Known rows, with every step that occurs:
baluda -> bakim: [ 0.25 -1.93  0.15 -1.83  0.62 -0.64 -0.63  0.25  3.25  1.12 -1.01  0.56
 -0.79  0.85 -0.84 -0.30  0.65 -0.11 -0.18  1.21 -0.99]
bakim -> baluda: [ 1.24 -2.44  0.32 -2.40  1.05 -0.05 -0.90  0.76  2.42  1.06 -3.96  3.72
 -1.59  1.37 -1.04 -1.57 -0.13  0.08 -0.31  0.65  0.22]
nodir -> gebor -> vifo: [ 1.00 -2.85  0.41  0.44  0.88 -0.66 -0.80  0.68  1.96 -0.06  0.25  1.44
 -1.39  0.13 -1.06  0.22 -0.50 -0.04  0.85  1.01  0.40]
vifo -> gebor -> sekog -> bakim -> baluda: [ 2.99 -2.73  0.08 -2.70  0.78  0.74 -1.19 -0.44  1.88  0.73 -6.21  0.31
 -1.42  1.58  0.64 -2.01  0.44  0.33 -1.07 -1.45 -0.28]
nodir -> gebor -> sekog: [ 1.81 -1.90  0.41 -0.87  0.99 -0.82 -0.51 -0.09  2.28  1.22 -2.15  3.10
 -0.89 -1.30 -0.84 -0.07 -1.11 -0.32  1.47  0.38 -0.05]
gebor -> vifo -> zisob -> sekog -> bakim: [ 2.00  0.25 -0.21 -0.96  0.52 -0.29 -1.23  0.61  0.67 -2.21  6.31 -2.39
  0.95  0.79 -0.30  0.28  0.63 -0.18 -0.36  1.29 -1.20]
gebor -> sekog: [ 2.81 -1.17  0.50 -2.50  1.17 -0.58 -0.58 -0.61  2.64  1.83 -2.60  1.13
 -0.61 -0.23 -0.74 -0.71 -0.92 -0.53  0.92  0.55 -0.66]
sekog -> zisob: [ 1.27 -1.26  0.73 -2.77  0.99 -0.28 -0.64  0.82  3.31  0.23 -1.18  0.92
 -0.73  0.03 -1.42 -0.95 -0.14  0.13  0.93  1.71 -1.03]
zisob -> sekog -> bakim: [ 0.47 -0.07 -1.02 -2.15  0.87 -0.78 -0.81  0.62  2.22 -0.55  2.73  0.49
 -0.21  2.19 -0.35 -0.65  0.38  0.27 -0.82  1.36 -1.43]
vifo -> zisob -> sekog -> bakim: [ 1.37  0.53 -0.25 -1.92  0.65 -0.71 -1.31  1.05  0.84 -1.26  4.87  0.04
  1.00  0.74 -0.24  0.14  0.51 -0.30 -0.19  1.66 -1.82]
baluda -> bakim -> sekog -> zisob: [-0.86 -1.18  0.97 -1.43  0.59 -0.18 -0.49  0.14  4.94 -0.03 -1.28  1.07
 -1.35 -1.19 -1.73 -1.46  1.65  0.74  0.34 -0.06 -0.47]
bakim -> sekog -> gebor -> zisob: [ 1.32 -0.85  0.33 -1.99  0.19 -0.71 -0.56 -0.38  3.32  1.63  0.47  0.17
 -2.28 -0.11 -2.36 -2.64  1.13  0.20  2.01  0.54  0.96]
gebor -> vifo: [ 2.01 -2.25  0.57 -1.25  1.02 -0.35 -0.86  0.12  2.21  0.59  0.06 -0.64
 -1.14  1.16 -1.09 -0.44 -0.29 -0.21  0.34  1.03 -0.27]
nodir -> gebor -> zisob -> sekog: [ 0.33 -0.12  0.24 -1.30  0.50 -1.15 -0.39  1.22  0.70 -0.93  4.71  3.52
 -1.43  0.28 -1.70 -0.54 -0.52  0.21  1.29  0.36  0.36]
baluda -> bakim -> sekog -> gebor: [-0.50 -2.25 -0.98 -0.70  0.09 -0.63 -0.63 -0.87  4.65  1.66 -1.31  0.07
 -1.27 -0.27 -1.72 -1.65  1.90  0.43  0.95  0.44  0.33]
gebor -> vifo -> zisob: [ 3.10 -1.61  1.34 -1.19  0.87 -0.23 -1.41  0.53  0.86 -0.15  1.94 -1.07
  0.02 -0.04 -0.86  0.48 -0.10 -0.75  1.04  1.38 -0.64]
bakim -> sekog: [ 0.65 -1.53  1.20 -1.19  1.23 -0.92 -1.06  0.34  3.25  1.57 -2.33  3.18
 -1.96  0.51 -1.40 -1.22  0.52  0.07  0.31  0.23 -0.19]
zisob -> gebor -> sekog: [ 3.06 -0.60 -0.74 -1.99  0.81 -0.61 -0.70 -0.48  1.61  0.73 -0.43  1.20
  0.27 -0.27  0.41 -0.88 -1.23 -0.57  1.70 -1.49 -1.02]
zisob -> gebor -> nodir: [ 2.14  0.15 -1.29 -2.55  0.90 -1.24 -0.52  0.95  0.91  0.65  3.31 -0.10
 -1.10  2.01  0.56 -0.19 -0.66 -0.39  2.23  0.15 -1.00]
sekog -> gebor: [ 1.58 -2.40 -1.37 -2.18  0.43 -0.71 -0.82 -0.32  2.99  1.93 -1.29 -0.18
 -0.56  0.99 -1.42 -1.08  0.19 -0.20  1.79  2.14 -0.18]
vifo -> zisob: [ 2.48 -1.24  1.43 -2.00  0.89 -0.74 -1.47  1.00  1.02  0.81  0.29  1.35
  0.17  0.15 -0.83  0.37 -0.13 -0.87  1.08  1.74 -1.19]
gebor -> sekog -> zisob: [ 2.59 -0.62  0.67 -3.10  0.99 -0.01 -0.31 -0.30  3.59  0.61 -2.22  0.26
 -0.22 -1.45 -1.27 -1.03 -0.66 -0.07  1.46  0.66 -0.82]

Rows:
[ 1.57 -0.64 -0.41 -2.38  0.60 -0.34 -0.73  0.92  2.42 -0.82  1.04  0.94
  0.28  0.07 -0.32 -1.06 -0.50  0.08  1.54 -0.53 -1.31] => sekog -> zisob -> gebor
[ 2.98 -2.23  1.96 -3.09  0.56 -0.37 -1.34  0.54  0.51  1.06 -0.93 -0.05
 -2.27  2.52 -0.71 -1.30  0.16 -0.09  0.82 -0.59 -0.38] => vifo -> gebor -> zisob
[ 2.08 -0.89 -1.99 -2.89  0.63 -1.09 -0.36 -0.03  2.48  2.15  1.35 -2.19
 -1.64  1.58 -1.08 -0.63  0.18 -0.18  2.65  2.95 -0.01] => sekog -> gebor -> nodir
[ 1.07 -1.85 -0.59 -1.27  0.79  0.06 -0.39  0.31  2.96  0.11 -3.91  3.20
 -1.11 -0.80 -0.15 -1.33 -0.14  0.24 -0.50  0.41  0.35] => nodir -> gebor -> sekog -> bakim -> baluda
[ 2.72 -0.63  0.24 -1.55  0.55 -0.76 -1.55  1.09  0.12 -0.33  2.49  1.28
  1.01  0.12  0.32  0.23 -0.57 -0.92  1.83 -0.45 -1.53] => vifo -> zisob -> gebor
[-0.59 -1.72  0.89 -0.76  0.67 -0.74 -0.74 -0.06  4.03  1.19 -1.71  2.05
 -1.76  0.02 -1.21 -0.90  1.51  0.30 -0.09 -0.19 -0.32] => baluda -> bakim -> sekog
[ 1.72 -0.39 -0.43 -1.19  0.51  0.49 -1.17  0.86  0.75 -2.61  4.04 -0.48
  0.43  0.80 -0.41 -0.69  0.71  0.21 -1.23  0.40 -0.12] => gebor -> vifo -> zisob -> sekog -> bakim -> baluda
[ 2.63 -0.02 -1.31 -2.22  0.61 -0.45 -0.58 -0.33  2.30  0.13  0.53 -0.79
  0.60  0.31  1.18 -1.20 -0.29 -0.42  0.35 -0.84 -1.76] => zisob -> gebor -> sekog -> bakim
[ 1.14 -0.81  0.26 -0.33  0.72  0.03 -0.80  0.22  2.99 -1.69  1.81 -0.09
 -0.73 -0.93 -0.79 -1.68  0.41  0.58  1.36 -2.33 -0.05] => bakim -> sekog -> zisob -> gebor -> vifo
[ 1.01 -1.22  1.37 -1.49  0.58 -1.00 -0.50  1.26  1.63  0.46  0.89  2.71
 -2.04  0.09 -1.55 -0.65 -0.42 -0.19  1.44  1.06  0.23] => nodir -> gebor -> zisob
[-0.59 -0.55 -0.13 -0.89  0.28 -0.25 -0.53  0.26  3.99 -1.10  1.06  1.07
 -0.48 -1.26 -0.55 -1.60  1.32  0.73  0.99 -2.37 -0.81] => baluda -> bakim -> sekog -> zisob -> gebor
[ 0.94  1.23 -0.10 -3.10  0.35 -0.68 -0.44  0.79  1.68 -0.92  5.42 -0.52
 -0.91  2.08 -0.74 -1.44  0.62  0.19 -0.39  1.30 -1.06] => gebor -> zisob -> sekog -> bakim
[ 2.82 -1.94  0.40 -2.90  1.16 -0.82 -1.26  0.60  0.53  1.61 -0.73 -0.98
 -2.65  3.15  0.10 -0.06  0.06 -0.08  1.60  0.27 -0.62] => vifo -> gebor -> nodir
[-0.01 -2.62 -1.00  0.26  0.04 -0.13 -0.57 -1.37  4.41  0.75  0.46 -2.31
 -1.42 -0.47 -1.74 -1.53  1.96  0.54  0.96  0.02  0.98] => baluda -> bakim -> sekog -> gebor -> vifo
[-0.09 -0.88 -1.69 -1.54  0.32 -0.98 -0.16 -0.65  4.13  1.88  1.55 -1.99
 -2.30  0.32 -1.33 -1.16  1.98  0.39  2.14  1.02  0.57] => baluda -> bakim -> sekog -> gebor -> nodir
[ 1.39  0.23 -2.94 -2.66  0.57 -1.21 -0.27 -0.07  1.58  0.76  5.00 -1.46
 -1.14  1.71 -1.22 -0.52  0.06  0.18  2.59  1.90  0.08] => zisob -> sekog -> gebor -> nodir
[ 2.45 -0.52  0.40 -0.78  0.79 -0.43 -1.27  0.42  0.02 -1.54  5.47 -0.37
  0.71  0.04 -1.02  0.50 -0.21 -0.38  0.79  0.37 -0.51] => gebor -> vifo -> zisob -> sekog
[ 4.08  0.05  0.17 -1.85  0.60 -0.51 -1.19 -0.03  0.38 -0.04  1.73  0.75
  1.48 -1.61  0.60 -0.02 -1.03 -1.06  2.25 -1.52 -1.33] => vifo -> zisob -> gebor -> sekog
[ 1.21 -0.65 -1.27 -1.83  0.74 -1.19 -0.51 -0.26  3.18  2.24  0.64 -0.76
 -2.55  0.69 -1.54 -1.35  0.98  0.19  2.63  1.37  0.63] => bakim -> sekog -> gebor -> nodir
[ 0.82 -1.76 -0.33 -2.70  0.86  0.12 -0.80  0.98  3.06  0.35 -3.23  1.79
 -1.32  1.92 -0.23 -1.83  0.67  0.23 -1.62  1.43 -0.47] => sekog -> bakim -> baluda
[ 0.61 -1.03 -0.61  0.40  0.39  0.20 -1.07  1.33  0.39 -3.23  4.31  1.50
  0.20 -0.40 -0.43 -0.11  0.49  0.43 -0.69  0.21  0.54] => nodir -> gebor -> vifo -> zisob -> sekog -> bakim -> baluda
[ 1.45  0.40  0.54 -2.87  0.57 -0.86 -0.50  0.55  1.12 -0.29  4.50  1.36
 -1.28  1.36 -1.55 -1.22 -0.32  0.03  0.81  0.38 -0.36] => gebor -> zisob -> sekog
[ 0.99 -1.99 -0.19  0.47 -0.13 -0.08 -1.08 -0.92  3.17  0.07  2.41 -2.81
 -0.27 -1.69 -1.65 -0.72  2.10  0.04  1.49  0.16  0.60] => baluda -> bakim -> sekog -> gebor -> vifo -> zisob
[ 1.87 -0.02  0.50 -1.63  0.86 -0.90 -1.36  0.85  0.22 -0.67  3.84  1.95
  0.73  0.19 -1.00  0.42 -0.28 -0.46  0.96  0.77 -1.08] => vifo -> zisob -> sekog
[-0.41 -0.10 -0.56 -1.66  0.25 -0.23 -0.27  1.53  1.43 -1.95  3.26  3.44
 -1.64  0.86 -1.01 -1.79  0.43  0.80 -0.86  0.22  0.71] => nodir -> gebor -> zisob -> sekog -> bakim -> baluda
